Each row comes from the steps of one path. Every step used is in the known rows, and no mark comes twice. Write the path behind each row, first mark first.
Known rows:
felub-vozu-dabu-domi: [ 29 -57  -3 -42   3  26  12  -4 -24 -43  -7 -62  -7  18  29 -28  21  19
  15  26  10]
domi-dabu-vozu-felub: [-44 -12  -4   6   1  30  21   0  -7 -38 -13 -37  -4  24  58 -17  20   6
 -36  31 -35]
dabu-domi-depa-felub-sidem: [-52 -15  10  12  24  -2  17  24  -6  -3   4  -6 -65 -14  60  31   7 -20
   5  28  49]
sidem-domi-depa: [-24   2 -18  -9  25  15   2   4  -9 -31  22 -20 -91  13  56  10   5 -61
  43  -5   9]
dabu-domi-depa: [ -46  -52   -3  -16   37   16   13   14    7  -25  -18  -68 -115   -1
   33   59   18  -15   34   36   15]
dabu-vozu-felub-sidem-domi: [-32  60  89  24 -38   0 -10   0 -21 -45  23  60  67  49  57 -80   2 -72
 -36  -9  19]
depa-felub-sidem-domi-vozu: [-28  61  40  29 -20 -10   6   8 -30 -14  33  53  87  34  59 -59 -15 -62
  24 -19  14]
felub-vozu-dabu: [ 21 -31 -24 -18  -6  31  11  -7 -36 -27  13 -25   7  18  32 -34   5  10
  38  11  -9]
sidem-domi-dabu-vozu: [  2 -19 -30  -5  15  24  11   5 -17 -52  27 -32  14  42  61  -5  22 -50
 -43 -11 -30]
vozu-felub-sidem-domi-depa: [-33  59  65  10 -26  -3  -2   1 -13 -30  26  48 -75  14  60 -60   1 -55
  32  -3  42]
dabu-domi: [-15 -29  13 -13  15  17  12  11   2 -37 -19 -59 -28  11  14  42  11 -14
   7  29   9]
felub-vozu-domi: [  9 -22  29  -9 -24  29  -2  -3 -30 -29  -4   0  38   6   8 -25   1 -20
  64  -4   1]
depa-felub-vozu-dabu-domi-sidem: [-19 -32   2  -7  34  11   6  -4 -27 -14 -16 -22  21  20  64  10  13   6
 -25  25  20]
felub-sidem-domi-depa: [-23  19  23   9  -2  -1  -3  11 -21 -24  55  40 -62  20  47 -17   0 -76
  34 -24  37]
depa-felub-sidem-domi-dabu-vozu: [-12  15 -10  19   1   6  14  14 -31 -25  51  35  60  30  87 -39  12 -54
 -75 -22   2]
sidem-felub-vozu-dabu: [ 33   7 -56 -24 -26  22  21   2 -50  -7  21 -16  46   8  19 -57   0  31
  67   1  -8]
domi-sidem-felub-vozu: [-58  16 -18   5  -3   9  -2  13 -39  -5  15  43  76  19   8 -36  -5  -7
  59 -14 -11]
dabu-vozu-domi: [-12 -24  41  27  -4  28   1   1 -20 -23 -16 -17  60  38  19  46   1 -56
   2  10 -10]
dabu-domi-sidem: [-58 -25  38  11  34   5  -3   8   0 -27 -17 -23 -16  34  10  72  11 -42
  -9  14  15]
domi-dabu-vozu: [-33 -51 -42   7  25  33  20  10 -15 -35   8 -45  13  32  41  28  19 -15
 -32  13 -41]
vozu-felub-sidem-domi: [ -4  87  80  11 -50  -3  -4  -4 -17 -42  29  60   9  24  44 -73  -5 -57
   6 -14  35]
sidem-felub: [-15  36 -39   3 -11  15  21  17 -25  -3   6  -9  28   1   2  10  -9  -5
  55   2 -12]
vozu-dabu-domi-sidem-felub: [  0   4  -3   4   9  -1  15   2 -25   3  -9 -34  11  42  11  51   6  -6
   4   9  18]
domi-dabu: [ -3 -26 -48  -7  12  30  26   6  -9 -32  16 -45 -48   9  29  33  14   1
  10   7 -24]
felub-vozu-dabu-domi-sidem: [-16 -56  25 -15  18  15  -4  -8 -26 -33  -4 -31   4  44  25   5  18  -6
  -5  16  17]
felub-vozu: [-29 -22 -16 -16  -3  29   3   7 -23 -38  10  -2  26   3  21 -40   2  -4
  46   6 -14]

Write each row's path:
[-36  56  68  25 -42   5   7   3 -14 -26   8  46   3  12  27 -43  -8 -21
  21  10  24]	vozu-felub-sidem
[-44   7  37  24 -27  17  17   6 -18 -33  16  23  22  32  52 -50  15 -14
 -43  10  -5]	domi-dabu-vozu-felub-sidem
[ 31 -22  -3  -3  -8  31  23  -3 -15 -26   5 -39 -34  13  14  51  12 -13
  26  -1 -11]	vozu-domi-dabu
[-52   6  71  -5 -10   7  13  -6   7 -40 -52 -54  13  25  28 -31   8   7
  41  47  -4]	dabu-domi-vozu-felub
[-59  50  86  33 -46  -1   7  -1 -16 -21  -2  42  53  34  24 -76 -13 -20
  55  13   5]	domi-vozu-felub-sidem
[-56  12 -13  32  19   3  16  23 -19  10  21  32 -50 -13  65  18  -8 -29
  25   7  28]	domi-depa-felub-sidem
[ -9  -3   9  10 -11  10   6  11 -28 -45  58  23  41  53  52 -38  17 -67
 -50 -27   0]	felub-sidem-domi-dabu-vozu
[-53  -6 -52  13  45  18  22  15  -7   3  -6 -22 -74 -24  73  51  -2 -12
  34  26   1]	domi-depa-felub
[-47  13   9   8  16  -4   8  16 -12  -6 -11 -12  23  26   0  51   4 -17
  16   7  13]	dabu-domi-sidem-felub
[-33  35   8  33  -5   4  14  18 -24  -4  23  46  32  -4  42   4 -13 -27
  -1   2  21]	depa-felub-sidem
[ 32 -44  -8 -25 -18  37  14  -6 -29 -39  12 -22  -2   5  21 -23  18   8
  45  -8 -13]	felub-vozu-domi-dabu
[ 21 -34 -23 -33  14  21  22  -1 -25 -23 -18 -55  10  -7  62 -21  15  32
 -10  39  14]	depa-felub-vozu-dabu-domi
[-37   0  34  22   9  13  -8  -2 -33  -3 -12  42  68   7  41  14  -6 -30
  26  -3  12]	depa-felub-vozu-domi-sidem
[-20  41  30  36 -15   4   2   4 -31  11  -1  28  49  31  -9  60 -12 -42
  55 -19  10]	vozu-domi-sidem-felub
[ 40 -17 -39 -44 -21  18  23   5 -37 -18  -2 -54  34  10  15 -46  14  39
  43  19  10]	sidem-felub-vozu-dabu-domi
[   1  -40  -39  -11   48   15   31    4   -8    0  -23  -88 -108   -8
   78   65   13   11    1   48   26]	vozu-dabu-domi-depa-felub
[-28   3  59  40   6  12  -9  -3 -18 -12 -10  20  16  40   2  81  -6 -65
  27  -9  13]	vozu-domi-sidem
[ 12  61  43  -5 -45   2  10  -4 -16 -47  45  29 -33  22  54 -72  12 -30
 -13 -14  20]	vozu-felub-sidem-domi-dabu
[-48 -12  37  53   6   7   8  16 -28  12   6  37  20  14  64  28  -3 -60
   1   5  32]	dabu-vozu-domi-depa-felub-sidem
[-15  17 -46 -18 -20  20  13  17 -38 -14  20   7  63  -8   8 -60  -3  14
  78  -2 -16]	sidem-felub-vozu
[ 18  -8 -48 -26  25  20  12  -6 -39 -13  26 -14 -53  -1 104 -54   8 -12
  28   2  13]	sidem-domi-depa-felub-vozu-dabu
[-12  10 -29   2  -8  11   6  -1 -53   4  20  17  60  34  14 -28  -2   6
  47 -11  -4]	domi-sidem-felub-vozu-dabu
[  7   2   8  -2 -11  25   8   0 -31 -14  -9  14  54 -18  43 -16  -4  -7
  44   6   4]	depa-felub-vozu-domi
